Every row comes from one small tree of marks. Brackets hold a mark, then the marks that hang from it, in the order of their numbers. Every link used is in the known rows. Which tree was each row made from?
(in the rows, 128 means zero)
Known rows:
(j_273 j_509 (j_956 (j_506 j_300))): [100 168 152  75  93 164 131 139 127 147 136 115 132 103 122 128 171 134
 114 146 179 111 195 113 130  63  58 170  77 173 118 153 105 118 103 149
 128  96 112 159 132 126 152 165]
(j_509 j_314 (j_544 (j_300 j_506 j_557))): [126 135 151  91 139 152 169  68 147 135 152  87  95 124 153 186 197  91
 103 130 146  99 172 181 103 113  86 126 160 159 138 146 155 143 124 154
 160 107 125 132 148  91 118 144]
(j_300 (j_506 j_956) j_557): [108 139 149  78 114 165 170 129 131 124 132  86 109 123 140 129 176  82
 125 128 147 121 200 142 104  91  70 159 166 211 112 151 131 131 112 151
 125 111 112 112 154  98 134 131]
(j_773 j_153 (j_544 j_300) (j_557 (j_509 j_314))): [156 132 191  31 115 150 135 132 168 125 140 219 109 127 109 164 213 116
 165  69 137 167 161 159  65 119  43 167  85 173 121 138 157 185  89 145
 181 126 155 132 112  90  93 155]
(j_506 j_300): [125 144 142  73  99 142 117 117 125 136 124 119 113 115 116 123 185 115
 124 121 139 132 156 138 114 100  57 153 114 182 112 144 141 125 102 136
 168 108 112 140 129 104 123 171]
(j_509 (j_273 j_956) j_557): [122 131 133  55  72 160 141 124 131 141 148 111 108 117 119 123 169 152
 121 135 163 174 169  89  91  94  65 184  72 165 122 142 123 119 116 140
 126 115 120 153 125  63 139 131]
(j_273 (j_956 (j_506 j_300))): [105 169 148  73  94 154 126 125 122 129 136 119 122 105 108 129 186 140
 119 137 175 134 188 112 124  78  58 156  78 183 112 146 124 136  94 139
 135  98 116 170 127 115 149 166]
(j_773 j_153 (j_544 (j_300 (j_506 j_956))) j_557): [122 147 183  36 114 169 141 109 157 111 140 193 138 127 115 156 239 114
 166  95 141 169 209 151  64  88  54 180 145 219 116 158 168 203  65 143
 154 104 161 108 135 101 160 148]
(j_544 j_300 (j_773 j_153)): [147 134 140  28 130 154 144 127 150 126 117 143 102 107 123 148 178 151
 140 102 146 142 152 139  70 101  74 119 115 190 105 163 159 187 100 144
 164 119 129 161 135 112 143 154]
(j_956 (j_506 j_300)): [116 158 145  79  93 143 125 129 124 135 128 121 113 106 113 143 183 116
 126 128 150 132 179 119 112  96  67 137 100 187 115 141 137 129  94 135
 164  95 116 153 128 138 134 170]
(j_391 (j_273 (j_509 j_314 j_557) (j_956 j_506))): [110 148 155  66  65 169 138 160 133 161 167 106 112 107 113 145 145 117
 122 152 185  96 206 111 113  79  77 160  63 155 138 155 102 112 123 173
  97  87 114 176 124 159 112 143]
(j_314 (j_509 j_544)): [145 132 127  80 123 141 114 110 138 148 147 117 102 131 131 150 153 109
 126 135 138  96 164 161 105  94  67 147 141 141 122 147 133 135 102 141
 154 124 134 151 112 126 114 143]
(j_773 j_153 (j_544 (j_300 j_506 j_557))): [140 139 172  42 146 167 162  83 155 115 138 110 127 133 136 158 221 162
 141 104 145 172 158 139  70 102  69 169 131 206 108 160 152 210 109 153
 161 109 144 103 144 103 139 136]
(j_314 (j_509 j_544 (j_557 j_773))): [152 136 114  79  82 140 139  84 147 149 157 116 108 132 118 159 158 119
 132 174 119 111 156 134 100  93  77 122 141 169 128 139 114 127 119 138
 160 114 121 147 119 124 108 140]
(j_506 (j_300 (j_557 (j_509 j_314) (j_773 j_153)))): [143 154 153  72 107 144 175 106 157 124 129 133 102 111 124 134 191 130
 144 133 152 146 133 156 104 115  52 126  94 183 116 110 121 135 146 143
 212 126 102 128 135  74  71 165]
(j_557 j_773): [144 121 133  64  97 154 135 126 132 135 118 139 125 128 115 136 153  98
 127 146 132 126 126 121 103  96  71 141 121 195 108 143 128 129 100 142
 163 128 100 135 130 118 122 149]
(j_314 (j_509 (j_273 j_956))): [133 151 130  52 100 153 115 107 140 136 146 118 118 127 125 127 150 147
 129 145 184 142 170 123  89  86  63 195  74 121 113 147 119 136  99 140
 131 128 137 147 121  83 136 141]
(j_544 (j_300 j_506) (j_773 j_153)): [139 135 142  37 133 155 146 108 154 120 120 138 102 113 130 162 187 145
 135 113 147 139 184 146  69 105  99 119 130 191 115 162 152 188  94 144
 168 115 122 139 153 107 164 147]
(j_300 j_506 (j_557 j_773)): [139 128 135  75 114 166 165  96 135 125 125 100 121 134 135 145 166  89
 118 157 134 122 141 126 104  99  82 141 142 212 110 146 118 134 126 151
 161 123  96 106 152 110 126 130]
(j_557 (j_509 j_314) j_773): [149 125 147  66  92 146 149 141 147 139 125 160  94 127 116 153 147  78
 137 131 140 113 145 141 108 118  75 131 107 162 126 126 121 114 110 145
 169 138  95 140 129  93  89 155]
(j_506 (j_300 j_557)): [126 151 142  78 110 144 144 104 127 131 125  81 109 114 126 117 187 113
 116 129 141 131 140 141 112  99  45 150 119 196 103 143 136 127 132 142
 167 108 109 132 136 103 109 161]
(j_314 j_509): [148 134 142  57 104 142 111 116 136 143 137 116 111 132 117 142 144 113
 133 134 143 111 165 146  98  97  68 163 108 150 108 156 130 136  91 141
 148 119 132 138 120 130 111 143]
(j_506 (j_300 j_557) j_956): [103 164 145  86 105 153 157 114 130 131 124  81 116 105 126 110 191  93
 127 131 150 126 175 147 113  85  34 151 148 210 105 147 139 130 124 144
 145 100 114 130 143  96 118 167]
(j_956 (j_273 j_509) (j_506 (j_300 j_557))): [100 173 152  88  97 146 154 139 130 149 129  84 121 103 132 128 154 125
 118 144 173 102 188 129 119  78  46 146  94 198 110 163 116 112 141 144
 196  92 116 144 139 177 133 154]
(j_557 (j_509 j_314) (j_773 j_153)): [158 126 153  50 101 149 154 149 154 133 130 179 104 118 116 152 164 119
 149 122 150 144 144 147  95 118  73 133  90 169 122 118 124 130 109 143
 193 140 103 139 123  89  84 150]
(j_314 (j_509 j_273)): [145 135 126  52  98 142 112 113 136 142 138 124 106 131 128 138 151 120
 137 136 157 142 162 130  84 103  66 170  93 126 114 148 130 129 100 138
 160 123 137 132 126 106 120 145]
(j_300 (j_506 j_956) (j_557 (j_509 j_544) j_773)): [113 142 124 105 119 163 198 121 154 126 124 110  92 126 145 148 170  60
 131 147 134 101 195 134 113  92  78 130 198 213 124 125 117 121 139 147
 149 140  84 124 152  80 141 136]
(j_391 (j_273 j_956)): [119 141 137  56 106 166 117 141 122 136 128 115 116 115 106 112 144 117
 117 126 175 110 160 113 106  85  70 186  98 166 107 154 132 140 105 166
 117 121 106 174 121 132 141 149]
(j_300 (j_506 j_956) (j_557 (j_773 j_544))): [122 141 153  73 112 174 174 105 145 114 128 109 129 137 140 128 194  93
 147 150 142 144 170 131  91  84  56 145 174 228 113 154 124 173 114 150
 126 119 113  92 153 105 133 135]
(j_300 (j_557 j_509 j_773)): [146 128 134  71 110 154 174 133 148 134 112 118  99 126 123 132 142  83
 129 130 127 119 127 109 104 104  63 148 123 207  98 133 111 122 142 150
 163 144  83 132 136 100 108 138]

Which tree is each row?
[139 126 164  56  72 175 155 116 147 149 166 142 133 133 126 135 177 141
 137 164 154 140 149 134 102  81  49 158  87 169 135 156  96 148 119 158
 112 111 121 128 121  91  98 143] | (j_273 (j_509 j_314 (j_557 (j_773 j_544))) j_956)
[ 94 166 143  82  50 151 159 118 140 146 123 119 132 106 109 125 169 120
 134 178 151 110 206 134 120  72  47 141 131 219 123 159 119 100 122 134
 184  86 106 140 141 136 134 167] | (j_506 j_300 (j_956 (j_273 (j_509 (j_557 j_773)))))
[103 171 166  89  92 141 157 132 137 149 143  94 115 102 143 143 162 116
 122 149 184  96 192 160 125  93  47 129  81 171 124 155 122 108 136 146
 198  85 121 144 142 163  99 159] | (j_956 (j_273 (j_509 j_314)) (j_506 (j_300 j_557)))
[151 153 124  47 144 141 136  87 165 136 141 137  97 116 133 165 173 153
 143 128 146 110 170 172  66  93  76 103 137 151 117 157 148 195 104 139
 170 120 145 171 124 124 139 150] | (j_314 (j_509 (j_544 j_300 (j_773 j_153))))
[107 176 125  79  90 158 171  89 136 124 134  99 132 107 126 122 186 138
 123 174 187 161 149  88 107  81  53 145  74 190 107 133 110 130 141 141
 160 107 101 152 148  91 150 158] | (j_509 (j_273 (j_956 (j_506 (j_300 (j_557 j_773))))))
[140 133 143  59 141 154 155  93 163 127 148 147  84 111 154 185 203 132
 132 120 153 119 186 189  81 113 102  83 145 153 143 151 159 182 104 143
 176 116 132 153 144  89 138 150] | (j_509 j_314 (j_544 (j_300 j_506) (j_773 j_153)))
[150 116 133  59 116 148 138 140 156 133 156 206  83 110 157 134 193 102
 154 113 154 161 151 169  61 116  52  97 101 143 138 129 146 146 118 136
 203 141 143 154 119  76 107 136] | (j_509 j_273 j_314 (j_544 (j_773 j_153 j_557)))
[110 140 138  88  85 168 157 153 136 158 167 107 112 108 131 148 159 134
 110 149 158 107 200  98 119  61  73 154 103 176 138 150  97 108 122 151
 105 100 116 172 118 125 149 125] | (j_273 (j_509 j_544 j_557) (j_956 j_506))
[107 174 151  88 101 138 147 123 123 126 128  86 112 104 123 133 167 130
 125 137 168 127 182 125 114  95  47 132  96 206 103 153 142 127 128 138
 202  90 120 155 137 168 129 155] | (j_956 j_273 (j_506 (j_300 j_557)))
[117 145 139  78 128 159 176  73 149 137 156  96 102 116 154 158 191 129
 104 138 188 132 148 155  93 102  59 156 105 129 131 142 149 138 135 151
 145 120 127 161 133  52 126 143] | (j_509 (j_273 j_956) j_314 (j_544 (j_300 j_557)))
[115 133 141  83  85 167 140 131 137 167 169 107  98 113 133 134 153 111
 109 151 170  79 180 144 119  82  72 158 106 134 149 151 109 106 138 172
 111 108 114 174 116 121 107 139] | (j_391 (j_273 (j_509 j_314 j_544 j_557) j_956))
[143 137 125  59 157 153 174 103 157 129 131 107  94 109 149 148 185 143
 125 115 143 126 139 150  73  98  66  97 150 196 108 155 151 182 141 150
 173 124 125 164 135 108 139 139] | (j_509 (j_544 (j_300 j_557) (j_773 j_153)))
[137 112 161  63  73 157 143 146 136 165 158 114 101 119 131 147 157 104
 121 133 137 112 171 144 111 100  66 149  95 159 140 152 116  99 119 152
 136  97 122 131 125 106  80 137] | (j_273 (j_509 j_314 j_557))
[148 131 137  50 137 152 140 116 159 127 132 189  99 109 128 155 194 112
 144  98 126 127 150 155  62  98  63 111 133 196 116 153 162 177 108 143
 186 129 138 168 121 111 150 147] | (j_509 (j_544 j_300 (j_773 j_153 j_557)))
[126 144 125  71 107 170 183 105 152 120 122 114 103 131 136 131 158 114
 121 152 168 152 165  94  96  95  84 179 103 176 110 126  95 124 145 146
 147 149  86 123 158  48 152 130] | (j_300 j_506 (j_557 (j_509 (j_273 j_956)) j_773))
[128 151 144  82 109 140 153 126 138 134 116  94  90 115 125 115 173 104
 125 108 133 129 155 124 110 103  47 160 119 192 104 131 124 121 142 141
 168 123  98 134 135  89 108 162] | (j_506 (j_300 (j_557 j_509)))
[138 114 122  86  87 161 157 125 142 166 151 122 113 122 133 149 157 101
 115 168 116 103 145 122 111  82  74 134 144 188 136 143 108  99 133 149
 154 119  98 138 124 120 123 135] | (j_273 (j_509 j_544 (j_557 j_773)))
[140 144 131  70  98 136 137  70 153 153 157  98 101 127 111 184 176 133
 122 139 126 104 181 147  92  97  77 147 138 153 127 155 145 146 108 141
 146  95 143 157 118 123 125 149] | (j_314 (j_509 (j_544 j_300) j_557))
[108 141 143  74 120 160 151  66 150 130 157 129 102 123 150 181 204 127
 108 141 187 131 194 157  98 106  94 158 120 115 152 143 151 142  98 141
 149 118 127 151 145  44 157 150] | (j_509 (j_273 j_956) j_314 (j_544 (j_300 j_506)))
[141 119 119  57  61 149 153 115 140 146 138 130 109 126 116 138 166 118
 130 155 134 173 139  89  87 107  72 149  97 184 119 134 122 111 123 136
 168 116 106 134 133  89 121 140] | (j_509 j_273 (j_557 j_773))
[148 115 123  75 120 151 125 144 141 137 135 175  83 120 140 126 166  61
 136 112 118 105 150 148  87  97  57 108 146 192 123 148 139 141 112 143
 160 139 121 160 120 114 134 138] | (j_509 (j_544 (j_773 j_557)))
[106 175 139 110 116 129 167 133 141 133 126 101  82 106 134 142 162 116
 127 122 161 108 201 127 120 101  55 121 124 195 114 133 132 116 146 134
 212 116 109 174 130 150 132 157] | (j_956 j_273 (j_506 (j_300 (j_557 (j_509 j_544)))))
[142 126 147  39  96 142 141 127 168 136 122 199  68 116 131 160 172  63
 146  90 141 136 174 144  62 127  67 126  88 144 124 142 150 145 114 141
 170 136 125 157 140  68 118 160] | (j_544 j_300 (j_773 (j_557 (j_509 j_273 j_314))))
[141 119 147  62  92 143 141 156 145 149 133 153  74 121 137 144 158  94
 136 104 161 151 170 134  93 129  67 158  84 128 132 125 137 107 111 138
 166 139 114 142 128  66  96 148] | (j_557 (j_509 j_273 j_314))
[143 132 127  82  93 138 128 100 145 153 166  98  93 130 122 154 159 123
 125 141 125 111 177 141  99  97  71 143 135 154 130 142 127 126 112 140
 145 107 137 149 112 120 108 133] | (j_314 (j_509 j_544 j_557))
[128 124 135  70 114 153 167 131 147 130 123 106  76 130 147 137 165  96
 123 112 145 153 180 105  90 114  82 177 120 168 115 131 118 120 140 142
 162 141 103 112 156  69 136 128] | (j_300 j_506 (j_557 (j_509 j_273)))
[ 88 168 152  80  56 147 145 135 133 151 130 103 117 104 114 118 169 126
 134 147 156 110 229 142 118  75  42 158 127 205 127 164 128  98 117 133
 168  79 118 145 134 134 134 167] | (j_506 j_300 (j_956 (j_273 (j_509 j_557))))
[ 91 173 143  73  65 163 130 131 130 158 151  92 120  98 101 122 166 137
 116 155 175 103 206  89 119  66  68 169  76 182 125 155 102 115 130 161
 112  79 107 177 130 158 147 165] | (j_391 (j_273 (j_509 j_557) (j_956 (j_506 j_300))))
[160 125 155  41 115 160 138 129 144 125 131 168 140 129 118 126 192 157
 159 129 140 179 115 126  77  97  50 147 108 202 107 142 132 188  97 146
 175 134 126 120 113 115 116 141] | (j_557 (j_773 j_153 j_544))
[105 141 168  73  85 155 146 169 134 153 131 133 114 110 140 134 143  91
 135 137 181  88 214 180 114  87  51 153 122 161 132 167 135 101  92 146
 164 105 128 140 130 136 110 149] | (j_506 (j_956 (j_273 (j_509 j_314))))
[105 165 167  82  53 136 142 136 135 160 157 113 107 101 121 156 169 133
 132 149 171 112 221 144 121  96  59 125  71 168 142 156 121  95 120 137
 192  68 130 155 132 165 102 162] | (j_956 (j_273 (j_509 j_314 j_557)) (j_506 j_300))
